Each row was made from one small tree. The marks that hang from a mark follow it in brackets, in the order of their numbers. Every link used is in the known rows. Write each row's tree.
Known rows:
K_535{K_785{K_46 K_405 K_533 K_789}}: [-1.42  3.04 -3.23  1.89 -2.06  2.26  2.82  4.69 -4.47  0.24 -1.81  0.82
 -0.76  4.01 -0.79  1.76 -1.48 -1.47  1.39 -2.24  0.50 -0.77]
K_46{K_785{K_533}}: [-0.92  1.56 -1.63  0.98 -0.52  1.51  0.80  5.03 -3.19  1.21 -0.45 -0.38
 -0.87  0.75  0.77 -3.05  0.03 -4.80  1.21 -1.93 -0.38 -0.19]
K_785{K_46 K_405 K_533 K_789}: [-0.76  1.94 -3.29  2.18 -3.44  1.95  3.56  4.61 -4.01  0.78 -0.03  1.58
 -0.47  4.22 -0.14  0.82 -1.22 -3.00  1.11 -2.47 -0.24 -0.51]
K_372{K_225 K_785{K_46 K_533}}: [ 0.18  0.48 -2.52  2.46 -1.06  2.23  3.80  4.17 -3.08  0.87  0.14  0.77
 -0.81  1.08  0.16 -0.56  1.62 -0.87  0.30 -3.44 -0.01 -0.64]
K_535{K_785{K_46 K_789}}: [-1.19  1.47 -2.59  0.33 -1.53  1.57  1.26  3.84 -3.53  0.32 -0.89 -1.26
 -0.94  2.66 -1.42 -0.13 -1.37 -0.80  1.92 -1.22  0.64 -0.36]
K_372{K_225 K_785}: [ 0.03 -0.19 -1.65  1.38 -1.07  1.80  3.35  3.10 -1.39  1.74  0.51 -0.36
 -0.73 -0.50  1.45 -2.38  1.08 -0.32  0.26 -2.87 -0.04  0.10]
K_405{K_785}: [-1.66  2.23 -0.88 -0.21 -0.26  0.81  1.11  1.61 -2.66  0.69 -0.86 -1.41
 -0.62  0.38 -0.61 -2.12  0.41 -1.48  0.94 -1.27 -1.36  0.67]
K_789{K_785{K_46}}: [-1.03  2.75 -2.44 -0.07 -2.48  1.25  1.44  3.32 -3.30  0.84  0.17 -1.61
 -0.57  2.51  0.62 -3.17 -1.02 -2.83  1.28 -2.38 -0.58  0.07]
K_785{K_46 K_405 K_533 K_535 K_789}: [-0.37  1.88 -3.39  3.25 -2.98  2.13  4.23  5.60 -4.48  1.03 -1.35  1.36
 -0.68  3.84  1.22  0.55 -1.09 -2.72  0.98 -2.62 -0.91 -0.74]
K_789{K_785{K_405{K_304} K_533 K_535}}: [-1.56  4.58 -2.33  0.98 -2.40  1.56  2.43  3.06 -3.90  1.68 -0.17 -0.42
 -0.43  2.10  1.79 -1.57 -0.76 -5.23 -0.19 -3.19 -1.87 -0.36]
K_46{K_785{K_405{K_304} K_533 K_789}}: [-1.69  2.85 -3.02  1.08 -2.46  1.53  2.14  4.57 -3.52  1.31  1.96 -0.32
 -0.76  2.04  0.85 -1.10 -2.05 -6.00  0.77 -2.29 -0.94 -0.52]
K_372{K_785{K_405 K_533 K_535}}: [-0.16  1.94 -2.12  3.43 -0.77  2.00  4.53  4.44 -3.39  1.51 -3.62  1.85
 -0.67  2.05  1.57 -0.78  0.27 -1.62 -0.17 -3.33 -1.40 -0.30]
K_533{K_785{K_46 K_405{K_304} K_789}}: [-2.45  2.39 -3.45  1.36 -3.09  1.62  2.00  3.32 -3.58  1.34  3.01  0.60
 -0.33  3.77 -0.79 -0.81 -2.71 -3.64  0.83 -1.66 -1.39 -0.93]
K_46{K_785}: [-0.98  1.42 -1.55 -0.14 -1.05  1.37  0.53  3.86 -2.37  1.54  0.31 -1.61
 -0.78  0.37  1.34 -4.15 -0.86 -3.63  1.46 -1.68 -0.62  0.16]
K_533{K_785{K_46 K_405{K_304} K_535}}: [-2.25  3.33 -2.59  1.40 -2.05  2.01  1.56  2.46 -3.91  1.79  1.21  0.33
 -0.30  2.77  0.20 -1.79 -1.78 -2.98  0.34 -2.15 -2.70 -1.22]
K_533{K_785{K_405 K_535}}: [-1.73  1.86 -1.94  2.57 -1.29  2.04  2.66  4.69 -3.05  2.31 -1.29  1.24
 -0.40  2.02  2.29 -2.90 -1.09 -2.40  0.62 -1.95 -1.72 -0.33]
K_46{K_785{K_405{K_304} K_533}}: [-1.85  3.88 -2.10  0.14 -1.95  1.76  1.02  2.58 -3.28  1.51  1.29 -0.36
 -0.42  1.42  0.52 -1.74 -1.13 -5.63  0.41 -2.61 -1.59 -0.52]
K_405{K_304 K_785{K_535 K_789}}: [-1.75  1.96 -1.76  0.43 -0.68  0.45  1.75  2.23 -3.37  0.85  0.61 -2.53
 -1.04  0.32 -0.55 -1.23 -0.65 -2.82  0.69 -1.07 -2.22  0.20]
K_533{K_785{K_405 K_535 K_789}}: [-1.58  0.73 -2.83  3.56 -1.72  1.82  3.70  6.63 -3.30  2.13 -0.79  1.28
 -0.73  2.53  2.55 -2.24 -1.99 -2.77  0.98 -1.69 -1.02 -0.31]
K_535{K_785{K_46 K_405{K_304} K_533}}: [-2.21  5.04 -2.23 -0.42 -1.86  2.17  0.70  0.72 -4.29  0.40 -0.13 -0.03
 -0.35  3.16 -2.40  1.58 -0.87 -2.13  0.50 -2.43 -0.90 -1.16]
K_46{K_785{K_405 K_789}}: [-1.02  1.79 -3.04  1.30 -2.61  1.71  3.00  5.61 -2.70  1.64  0.32 -0.65
 -0.79  1.87  2.88 -2.67 -2.74 -3.70  1.54 -2.15 -0.43  0.02]
K_405{K_304 K_785{K_46}}: [-2.22  3.75 -1.51 -1.48 -1.15  0.83  0.24 -0.71 -3.54  0.19  1.66 -2.32
 -0.48  1.33 -2.76 -1.02 -0.12 -1.96  0.69 -1.44 -2.40 -0.27]

Write each row's tree:
[-1.42  1.27 -3.60  3.69 -2.28  2.07  3.75  6.60 -4.15  1.56 -0.56  1.29
 -0.72  3.63  1.79 -1.53 -2.31 -2.17  1.24 -1.96 -1.25 -0.83] : K_533{K_785{K_46 K_405 K_535 K_789}}
[-1.22 -0.08 -3.08  3.14 -1.22  1.54  2.34  6.73 -4.00  1.34 -0.11  0.28
 -0.98  2.63  0.54 -2.50 -1.36 -2.46  1.55 -1.17 -0.91 -0.74] : K_533{K_785{K_46 K_535 K_789}}
[ 0.04 -0.05 -1.72  2.42 -0.55  1.99  3.67  4.21 -2.17  1.47  0.03  0.78
 -0.81  0.01  0.90 -1.10  1.93 -1.39  0.03 -3.17  0.22 -0.12] : K_372{K_225 K_785{K_533}}
[ 0.22  1.18 -2.38  3.89 -1.15  2.70  5.70  5.00 -2.81  1.95 -1.80  1.55
 -0.71  0.60  3.22 -0.73  1.11 -0.82 -0.38 -4.10 -0.93 -0.38] : K_372{K_225 K_785{K_405 K_533 K_535}}
[-0.40  1.65 -3.30  2.23 -3.51  1.97  3.97  4.45 -3.68  1.40 -0.70  0.14
 -0.60  3.43  1.81 -0.64 -2.06 -1.70  1.23 -2.40 -1.24 -0.50] : K_785{K_46 K_405 K_535 K_789}
[-0.80  0.52 -2.52  1.86 -1.08  1.33  1.97  6.93 -3.35  1.03  0.24 -0.42
 -1.17  1.36  0.90 -2.43 -0.78 -5.14  1.61 -1.64  0.24 -0.08] : K_46{K_785{K_533 K_789}}
[-0.96  1.61 -2.64  2.71 -0.30  1.20  3.26  5.58 -5.05 -0.19 -1.88 -0.49
 -1.25  2.09 -0.47 -0.04  0.28 -2.17  1.25 -1.67 -1.40 -0.33] : K_405{K_785{K_46 K_533 K_535 K_789}}
[-1.45  2.93 -3.23  0.91 -3.84  1.64  2.45  2.54 -3.95  0.86  2.19  0.72
 -0.29  3.96 -1.45  1.24 -1.37 -4.12  0.57 -2.32 -1.05 -0.81] : K_785{K_46 K_405{K_304} K_533 K_789}
[-2.83  2.91 -1.76  0.34 -2.05  1.58  0.75  1.62 -2.57  2.14  2.18  0.65
 -0.04  2.05 -0.36 -2.06 -1.46 -3.77  0.25 -1.66 -1.76 -0.48] : K_533{K_785{K_405{K_304}}}
[-2.44  4.37 -1.42 -1.40 -1.89  1.74  0.29 -0.49 -2.56  1.37  0.10 -1.07
 -0.25  1.68 -1.10 -0.04 -1.44 -1.63  0.47 -1.84 -0.95 -0.33] : K_535{K_785{K_405{K_304}}}
[-0.47  2.00 -2.24  1.48 -2.00  2.21  4.32  1.63 -1.98  2.39  0.91 -0.44
 -0.50 -0.14  2.52 -1.15 -0.24 -0.88 -0.68 -3.81 -1.99 -0.44] : K_372{K_225 K_785{K_405{K_304} K_535}}
[-0.29 -0.09 -2.05  2.66 -1.46  1.31  2.77  5.97 -3.49  1.39 -1.01  0.54
 -0.94  1.67  0.82 -1.06  0.29 -3.80  0.98 -1.55 -0.27 -0.03] : K_785{K_533 K_535 K_789}
[ 0.57  0.15 -2.54  2.36 -1.15  2.24  4.18  3.84 -2.74  1.42 -0.57 -0.68
 -0.92  0.40  1.91 -1.96  0.71  0.51  0.47 -3.42 -0.98 -0.59] : K_372{K_225 K_785{K_46 K_535}}
[-0.54  1.76 -3.20  3.29 -1.73  2.00  3.86  7.65 -3.97  1.61 -1.57  0.39
 -1.08  1.92  3.31 -1.83 -1.75 -4.52  1.18 -2.62 -0.88 -0.41] : K_46{K_785{K_405 K_533 K_535 K_789}}
[-1.54  2.47 -2.50  1.91 -1.54  1.98  2.62  4.81 -3.62  0.82 -2.00  0.89
 -0.76  2.87 -0.02  1.14 -0.97 -2.18  1.12 -1.87  0.74 -0.20] : K_535{K_785{K_405 K_533 K_789}}
[-0.97  3.57 -2.38  2.34 -2.08  1.87  3.66  5.28 -3.86  1.61 -2.35  0.35
 -0.61  2.39  3.27 -2.11 -0.62 -3.99  0.34 -3.30 -1.12  0.01] : K_789{K_785{K_405 K_533 K_535}}
[-0.78  4.13 -3.15  2.32 -2.58  2.12  3.76  5.23 -4.71  1.01 -2.11  0.28
 -0.59  3.59  2.40 -1.54 -0.87 -3.33  0.63 -3.60 -1.35 -0.48] : K_789{K_785{K_46 K_405 K_533 K_535}}
[-1.20  3.85 -2.38  0.96 -2.79  2.03  2.03  1.49 -4.29  1.28  0.26  0.52
 -0.29  2.95 -0.39  0.39 -0.49 -3.51  0.07 -2.81 -2.33 -1.08] : K_785{K_46 K_405{K_304} K_533 K_535}
[-2.19  3.84 -1.58 -0.41 -0.64  0.94  0.50  0.47 -4.31 -0.15  1.05 -1.19
 -0.61  1.73 -3.43  0.02  0.83 -3.20  0.49 -1.68 -2.09 -0.47] : K_405{K_304 K_785{K_46 K_533}}
[-0.55  0.56 -2.70  1.70 -2.41  1.43  2.19  4.85 -3.89  0.55  0.51  0.63
 -0.78  3.21 -1.23 -0.04 -0.20 -3.36  1.40 -1.69  0.11 -0.44] : K_785{K_46 K_533 K_789}
[-0.17 -0.46 -2.34  2.99 -0.61  1.04  3.55  5.73 -2.98  0.82 -1.31  1.04
 -1.06  1.94 -0.60 -0.64  0.24 -2.67  0.58 -2.03  0.32  0.00] : K_372{K_785{K_533 K_789}}
[-1.29  2.62 -3.07  0.97 -2.54  1.54  2.42  4.38 -3.13  1.98  1.07 -1.70
 -0.85  1.21  2.56 -2.58 -2.89 -4.56  0.92 -2.27 -1.91 -0.52] : K_46{K_785{K_405{K_304} K_535 K_789}}
[-1.49  2.71 -3.14 -0.09 -4.39  1.49  2.23  1.38 -3.16  1.24  2.83 -0.47
 -0.24  3.49 -0.63  0.18 -2.38 -3.05  0.79 -2.13 -1.29 -0.57] : K_785{K_46 K_405{K_304} K_789}
[-0.76  2.89 -2.26  2.38 -1.24  2.24  2.80  5.79 -3.80  1.72 -2.12  0.26
 -0.82  1.36  3.13 -2.43 -0.81 -4.13  0.83 -2.88 -1.47 -0.44] : K_46{K_785{K_405 K_533 K_535}}
[-0.09  1.89 -3.00  2.94 -2.20  2.79  5.21  3.90 -3.20  1.11 -0.30  1.68
 -0.52  2.03  1.33  0.20  0.56 -0.41  0.01 -4.23 -0.47 -0.72] : K_372{K_225 K_785{K_46 K_405 K_533}}
[-1.49  1.23 -1.79  1.73 -0.20  0.72  2.47  4.64 -3.68  0.16 -0.82 -0.23
 -1.01  1.48 -1.21 -0.38  0.52 -2.89  1.08 -1.28 -0.54  0.42] : K_405{K_785{K_533 K_789}}
[-1.74  3.71 -1.68  0.46 -0.23  1.10  1.11  1.45 -4.84  0.10 -0.32 -1.31
 -0.80  1.29 -2.24 -0.31  0.95 -2.81  0.37 -1.93 -2.77 -0.69] : K_405{K_304 K_785{K_46 K_533 K_535}}
[-1.54  2.83 -1.62  0.98 -0.26  1.25  1.57  2.57 -4.33 -0.25 -1.24 -0.26
 -0.75  1.93 -1.97 -0.36  1.11 -1.90  1.02 -1.77 -1.32 -0.16] : K_405{K_785{K_46 K_533}}
[-1.07  1.77 -2.78  1.21 -2.49  1.14  3.50  2.18 -2.29  1.51  1.11 -0.05
 -0.54  2.26 -0.21 -0.31 -1.95 -2.37 -0.01 -2.45 -1.12 -0.12] : K_372{K_785{K_405{K_304} K_789}}
[-1.97  2.77 -2.47  0.50 -1.13  0.75  1.57  2.39 -4.52 -0.35  1.66 -1.06
 -0.91  2.17 -3.04  0.71 -0.15 -3.61  0.80 -1.45 -1.50 -0.44] : K_405{K_304 K_785{K_46 K_533 K_789}}
